What can hang from each mark
j864: j462 j920
j920: j162 j222
j986: j513
j860: j986
j222: j863
j462: j192 j864 j916
j490: j863
j487: j192 j626 j916
j805: j490
j916: j462 j487
j513: j805 j986
j917: j805 j863
j863: j162 j490 j917
j162: j863 j920

Every row comes from one small tree of marks. The marks that hang from a mark follow it in brackets, in the order of their numbers. Every link used is in the known rows. Which tree was each row made from?
In the rows, 128 means zero.
Known rows
j805{j490{j863{j162 j917}}}: [151 137  72 124  93  68 109 139 153 123 122 150 155 102 104 169  94 144
 130  98 138 134 147 113  74 107 102 156 105 141 145 128  85 100 146 129
 122]
j513{j805{j490{j863{j162 j917}}} j986}: [120 189 110 110 106  76  87 117 123 132 137 152 170  90 104 122  78 156
 115 103 163 209 153 102  35 136  88 127 131 111 134 154  38  92 138 153
 116]
j917{j805{j490} j863{j162{j920}}}: [140 126 103 145  69  88 139 124 160 181 141 194 126 136 133 198  88 186
 121  82 127 166 158 167  83 113 113 161 172 118 162 126  54 188 154 152
 160]
j860{j986{j513{j805{j490}}}}: [ 98 156 123 153 114 149 133 103 175 115 108 133 145 123 126 127 113 147
 142 134 139 178 155 141 108 155 108 138 108 161 143 138  66 124 152 131
 122]
j162{j863{j490 j917{j805}} j920{j222}}: [162 148 115 126 116 103  68 120 141 157 118 133 117 156 139 193  83 114
 121 107 149 179 156  87  80 117 116 132 110  87 121  63  67 169 178 133
 123]
j513{j805{j490{j863}} j986}: [127 192 123 110 106  78  85 111 131 131 139 158 166  93 109 139  85 152
 125 111 161 206 155 101  39 143 103 130 133 115 127 166  32  92 131 154
 107]
j916{j462{j192 j864{j920{j162 j222}}}}: [181 125 162 164 113 127  83 149 140 101 103 115 151  87 137 147  90 136
 180 142  91 135 163 105 126 119 144 139 105 138 155 148  47 115 115  82
 102]
j864{j462 j920{j162 j222}}: [200 125 134 173 184  90  72 162 127 129 109 107 124 103 144 176 102 136
 136  62  67 124 185  90  76 149 123  80 125 110 139 132  43 158 136  67
 122]
j916{j462 j487{j192}}: [ 83 149 102 123 102 173  73 116 152 127  53 130 172 126 162 100  73 139
 159 175 105 139 166 125 103 100 120 158  84 165 133 135  40  80 159 114
  94]
j513{j805{j490{j863{j162{j920{j222}} j917}}} j986}: [151 185 119 110 115  75  79 130 123 127 141 150 164  92 119 136  69 152
 113  97 164 203 154  97  35 136  94 128 137 104 143 143  20 103 147 151
 115]
j162{j863{j490}}: [ 97 159 109 119 103 101  88  77 153 142 131 136 142 159 125 153 127 109
 140 124 148 169 165  96  85 128 133 128  93 129  90 115  95 140 144 121
 118]
j920{j162}: [184 130 127 157 140 120  78 110 146 116 126 145 157 131 137 138 123 107
 169  90  99 117 151 117  98 125 120 119 113 154 139 152 112 142 141 113
 119]
j986{j513{j805{j490}}}: [ 94 154 128 136  88 120 106  89 154 121  96 173 180 129 127 140 103 156
 114 104 123 168 153 139  79 151 108 159 110 135 122 141  87 102 163 110
 117]
j986{j513{j805{j490{j863{j162{j920} j917}}}}}: [107 149 113 135  87 109 107  89 155 111  97 161 189 126 117 147  99 160
 111  94 129 175 147 119  71 133  91 165 115 129 140 125  81 102 181 109
 118]
j490{j863{j162}}: [143 146 105 133 111 100 104  95 169  89 130 111 164 142 130 144 139 140
 137 109 124 130 143  94  76  94 107 144 120 143 135 148  89 116 134 105
 128]
j917{j805{j490{j863{j162{j920{j222}}}}}}: [176 136 113 146  96  89  88 142 169 152 118 164 132 136 143 192  93 168
 110  92 124 147 155 140  80 101 115 159 135 110 146 124  58 135 141 128
 127]
j490{j863{j162{j920}}}: [163 139 112 133 116 100 105  98 178  88 138 115 165 144 133 161 135 138
 140 102 122 135 141  79  81  91 106 155 127 136 145 138  79 128 145 107
 123]
j916{j462{j864{j920{j222}}} j487{j192 j626}}: [107 170 116 120  96 173  79 129 142 130  60  95 165 120 143  86  76 134
 190 184  63 137 183 109 101 108 100 141  62 169 141 117  18  91 145  84
  87]
j222{j863{j162{j920} j490 j917{j805}}}: [117 134 121 126  99 110 123 107 121 126 109 158 173 125 129 143 102 165
 149 116 131 160 176 131  91  70  77 130 124 103 134  92 127 151 160 117
 146]
j462{j192 j864 j916{j487}}: [170 139 162 126  97 137 138 140 153 140 105 131 193  84  78 119  99 155
 182 205 119 163 154  89 116 113 152 185  92 133 119 134  98 123 123  98
  98]
j487{j192 j626 j916{j462{j864{j920}}}}: [128 192 106  58  92 165  78 115 132 150 100 102 126 120 102  76 103 129
 176 165  89 101 150 130 129 114  95 109  76 147 132 106  55  97 150 121
 117]
j513{j986}: [130 174 132 115 132 119  85 102 129 120 120 137 138 114 133 120 117 134
 140 135 124 174 140 107  63 152 125 123 127 119  97 152  78 121 119 150
 140]
j916{j462 j487{j626}}: [ 87 167  96 126  94 167  69 102 151 126  69 128 181 131 162  77  74 127
 185 153  80 133 177 121  90 106 105 158  79 175 125 138  54  97 137  89
 103]
j916{j462}: [111 139 121 137 112 137  69 121 147 103 101 141 145 119 159 131  87 132
 158 122 110 129 161 121 116 119 128 142 117 139 137 142  65 102 121  99
 119]
j490{j863}: [147 152 113 127 111 105 100 101 164  94 118 117 148 134 124 170 133 133
 152 129 124 131 139  89  79 105 112 142 117 146 125 155  93 112 130 117
 117]
j513{j805{j490} j986}: [119 187 132 110 112  90  88 118 125 145 142 170 160  93 116 124  80 153
 121 107 158 204 159 116  49 155 106 125 131 110 120 159  40 101 128 155
 114]
j162{j863{j917} j920}: [139 149 109 122 133 128  89  88 166 145 137 140 127 141 116 182  91 121
 156 136 143 171 138  57  94 132 118 147 106 113 119  82  93 154 169 141
 112]
j462{j192 j864{j920} j916{j487}}: [177 126 175 149 103 133 145 155 152 148 107 126 190  78  70 126 109 151
 173 199 112 168 164  82 105 123 146 186  81 115 126 125  77 131 117  75
  96]
j916{j462{j864{j920{j222{j863}}}} j487{j192}}: [100 149 132 133  99 168  83 136 142 128  50 115 177 109 158 110  68 148
 189 198  87 144 185 113 105  98 116 148  74 160 147 120  17  87 147  91
  86]
j920{j162{j863{j490 j917{j805}}} j222}: [201 146 111 154 136  98  39 131 119 134 113 129 130 143 154 150  91  88
 138  89 125 132 164 123  70 122 128  98 108 130 134 112  82 155 165 119
 127]
j490{j863{j917}}: [139 150  95 123 110 109 101 116 142  98 101 110 144 118 107 163 112 136
 152 133 130 140 130  84  71 102  87 135 107 139 130 136 108 108 141 125
 126]

Write each row's tree
[224 137 126 155 145 109  66 147 115 120 109 162 139 105 163 158  76 125
 164 111 112 100 168 151  80 108 126 109 128 140 152 129  99 141 156 125
 128] => j920{j162 j222{j863{j917{j805{j490}}}}}
[177 143 168 139 103 138 145 143 149 146 112 118 187  81  57 109 111 144
 184 200  98 162 168  83 101 125 135 182  75 122 121 123  84 134 118  70
  97] => j462{j192 j864{j920} j916{j487{j626}}}
[124 195  89  49  97 169  71 105 134 144 100 115 124 127 115  71 101 124
 158 158 104  91 144 144 126 111 103 113  90 149 122 115  68  92 162 136
 122] => j487{j192 j626 j916{j462}}
[158 148 124 136 171 114  90 167 129 147  92 106 132 100 115 138  87 144
 121 117  80 134 193  90  65 146 125 111 114  91 119 105  29 135 141  62
 117] => j864{j462{j916{j487{j192 j626}}} j920{j222}}
[126 143 117 144 156 111 105 144 140 152  97 118 155 100  96 136  98 149
 141 108  78 155 192  76  71 142 111 125 110  96 116 114  53 138 128  54
 118] => j864{j462{j916{j487{j626}}} j920}
[123 151 117 135  93 107 100 101 149 107  97 157 182 127 131 148  93 155
 105  91 129 166 149 126  66 135  99 160 116 127 143 123  72 105 181 107
 119] => j986{j513{j805{j490{j863{j162{j920{j222}} j917}}}}}
[164 182 114  91  88 144  71 104 141 149 120 115 149 112 110  86 102 118
 194 145  94 114 155 117 120 118 121 126  78 154 128 126  70 123 132  98
 118] => j487{j626 j916{j462{j192 j864{j920{j162{j863}}}}}}
[128 117  94 121  97  87 110 139 115 119 114 123 172 135 120 122 108 127
 114  54 130 162 158 102  87  92  59 126  99 101 145  74 109 155 175 104
 151] => j863{j162{j920} j490 j917}
[195 134 127 168 187  86  62 153 132 140 121 119 129 102 114 166  93 114
 133  80  93 139 193  74  69 153 147  98 130  87 134 112  35 153 138  59
 118] => j864{j462{j916} j920{j162{j863} j222}}
[131 135 118 132 113 120 125 109 142 132 120 176 163 110 130 156  86 182
 157 133 129 144 166 133  94  84  91 147 130 114 141 101 122 142 154 131
 140] => j222{j863{j162{j920} j917{j805{j490}}}}
[ 92 160 132 154 121 163 131  93 172 108 107 121 144 132 133 117 121 147
 144 140 134 177 152 135 110 155 105 132 109 158 138 142  72 131 148 127
 125] => j860{j986{j513{j805}}}
[228 139 172 152 118 130 121 158 140 139 112 114 186  80  78 109 105 124
 188 183  89 143 172  90  94 124 146 167  80 129 137 124  70 143 126  64
  94] => j462{j192 j864{j920{j162 j222}} j916{j487{j626}}}
[191 132 150 128 130 119  94 140 140 123 117 149 133 130 162 188  90 143
 144 114 123 136 160 112  94 105 114 135 134 101 138  93  84 164 160 122
 129] => j162{j920{j222{j863{j490 j917{j805}}}}}
[164 144  94 156 127 105  64 100 146 153 122 158 144 130 114 157  95 108
 163 103 122 149 152 109  85 125 117 126 103 145 136 125 103 141 158 135
 117] => j920{j162{j863{j917{j805{j490}}}}}
[116 161  99 111 147 118  96 124 140 141  97 124 157 108 109 126  83 155
 155 115  86 146 177  89  88 129 119 123 125 122 105 127  83 125 134  87
 122] => j864{j462{j916{j487{j626}}}}
[ 95 158 112 133  84 113 105  92 146 114  87 160 181 122 113 145  97 155
 116 108 130 171 146 128  70 140  92 159 108 136 129 137  90  92 171 115
 117] => j986{j513{j805{j490{j863{j917}}}}}
[144 141 104 145  87  91  97 128 168 155 114 167 139 136 130 178 102 170
 116  97 124 153 155 144  81 101 108 158 128 119 135 137  75 126 133 129
 129] => j917{j805{j490{j863{j162}}}}
[124 137  94 134 101 116  98 150 125 161  90 159 122 111 111 158  72 165
 126 115 126 154 142 137  86 120  79 137 106 110 128 110 114 127 146 145
 142] => j863{j917{j805{j490}}}
[ 97 157 104 152 109 137 134 104 169 105 104 118 153 118 115 121 110 151
 137 131 143 182 150 132  96 140  91 140 106 160 155 133  66 118 160 129
 127] => j860{j986{j513{j805{j490{j863{j162 j917}}}}}}
[114 142 136 139  82 162  94 125 156 124  63 120 195  99 150 112  70 159
 194 187  92 158 164 107 117  98 135 172  79 173 134 151  52  96 130  95
  88] => j916{j462{j192 j864} j487}
[157 153 139 135 114 140 110 140 138 152 102 120 183 108  68  93 111 113
 197 168  82 151 180  83  94 123 104 148  74 133 147 101  65 126 137  72
  97] => j462{j864{j920{j162}} j916{j487{j192 j626}}}
[177 148 112 130 132 113  69 125 160 163 130 152 107 141 141 202  64 132
 127 124 148 164 147  86  82 131 131 148 117  97 129  71  62 161 173 146
 118] => j162{j863{j917{j805{j490}}} j920{j222}}
[ 83 178 104 104  88 176  82 107 147 129  61 100 175 123 135  80  76 140
 207 188  67 144 174 110 113  99  96 144  67 182 134 125  43  83 146 101
  90] => j916{j462{j864} j487{j192 j626}}
[104 133 106 122  72  87 146 106 127 133 139 147 148 145 131 144 128 142
 133  84 132 151 163 147  80 119 108 126 145 140 134 137  87 182 148 124
 166] => j917{j863{j162 j490}}
[172 148 137 121 114 145 127 118 155 137 115 144 181  96  85 102 105 135
 153 188 126 139 155 113  92 119 153 188  99 129 100 140 111 125 137 103
 107] => j462{j192 j916{j487{j626}}}
[112 151 122 138  88 109 109  82 165 108 106 164 192 133 125 150 108 156
 112  92 126 172 151 123  74 134 103 168 118 132 140 135  72 104 174 105
 114] => j986{j513{j805{j490{j863{j162{j920}}}}}}
[148 141 107 144  87  94  94 131 165 158 108 168 131 130 126 191  98 168
 122 108 125 154 152 142  82 106 110 157 127 119 131 139  76 124 131 134
 124] => j917{j805{j490{j863}}}
[228 129 139 167 178 102  88 165 128 138 102 107 154  74 104 147  91 132
 140 109  73 134 190  87  70 139 146 118 116 106 132 133  45 152 143  54
 107] => j864{j462{j192 j916{j487{j626}}} j920{j162 j222}}
[152 138  96 137 107 104 100 113 157 108 113 115 155 135 118 164 110 155
 131 103 124 153 133  87  72  81  76 148 126 118 151 116  89 131 154 118
 136] => j490{j863{j162{j920} j917{j805}}}
[ 88 169 114 121  91 173  87 117 145 134  61  99 173 118 127  85  82 137
 200 186  63 147 182 104 104 107  92 144  60 171 141 120  27  88 143  87
  87] => j916{j462{j864{j920}} j487{j192 j626}}
[217 126 191 148 123 113 132 173 140 127 131 122 150  75  77 149 112 142
 156 177 120 147 160  89 113 136 161 163 105  93 130 121  77 140 109  77
 112] => j462{j192 j864{j920{j222}} j916}
[138 119 120 127 100  85 111 118 147 113 137 133 179 157 144 130 139 123
 115  48 124 152 170 111  96  96  94 136 114 110 138  99  87 160 159  91
 139] => j863{j162{j920} j490}
[136 195  97  66  98 161  66 100 135 154 105 103 130 125  98  79 105 114
 186 162  93 108 152 121 125 115 104 106  73 153 135 106  51 102 159 123
 111] => j487{j192 j626 j916{j462{j864{j920{j162{j863}}}}}}
[171 180 126  83  88 148  76 133 133 142 113 110 138 108 127  84  96 132
 176 145  91  99 155 129 118 119 119 125  83 145 126 125  63 120 126  94
 126] => j487{j626 j916{j462{j192 j864{j920{j222}}}}}
[157 140 128 121 157 106 115 132 142 125 116 125 143  82  92 164  93 169
 139 124 107 147 158  92 111 134 150 127 142 103 103 147  98 131 130 101
 122] => j864{j462{j192 j916}}
[ 93 155 109 134  83 110 107  90 151 109  93 158 188 126 116 134 101 159
 110  99 129 171 149 131  68 134  90 160 109 136 134 135  89  94 174 109
 122] => j986{j513{j805{j490{j863{j162 j917}}}}}
[157 142 130 121 127 110  95 143 109 103 111 134 142 124 168 129  96 139
 129 121 130 111 175 142  76 103 115 110 117 122 122 108 103 140 149 109
 147] => j920{j222{j863{j162 j490 j917}}}
[124 198  98  46  90 168  76 109 132 145 100 102 126 124 107  73  99 132
 180 167  95 100 146 134 136 109  98 109  83 154 128 112  65  94 153 130
 119] => j487{j192 j626 j916{j462{j864}}}
[159 139 112 154 167 110  90 139 133 150  96 117 161  96  86 132 102 128
 155  99  66 147 192  79  76 136 111 110 109 110 137 120  51 137 148  61
 108] => j864{j462{j916{j487{j192 j626}}} j920{j162}}
[169 143 126 132 129 115  92 149 125 123 115 156 130 116 168 145  78 161
 128 131 128 107 169 156  77 108 121 127 126 120 129 112  95 135 143 123
 143] => j920{j222{j863{j162 j917{j805{j490}}}}}
[127 135 137 121 107 104 128  91 141 104 132 158 182 133 143 143 127 147
 161 114 128 140 183 121  99  82 107 135 126 122 129 111 117 148 151 104
 133] => j222{j863{j162{j920} j490}}
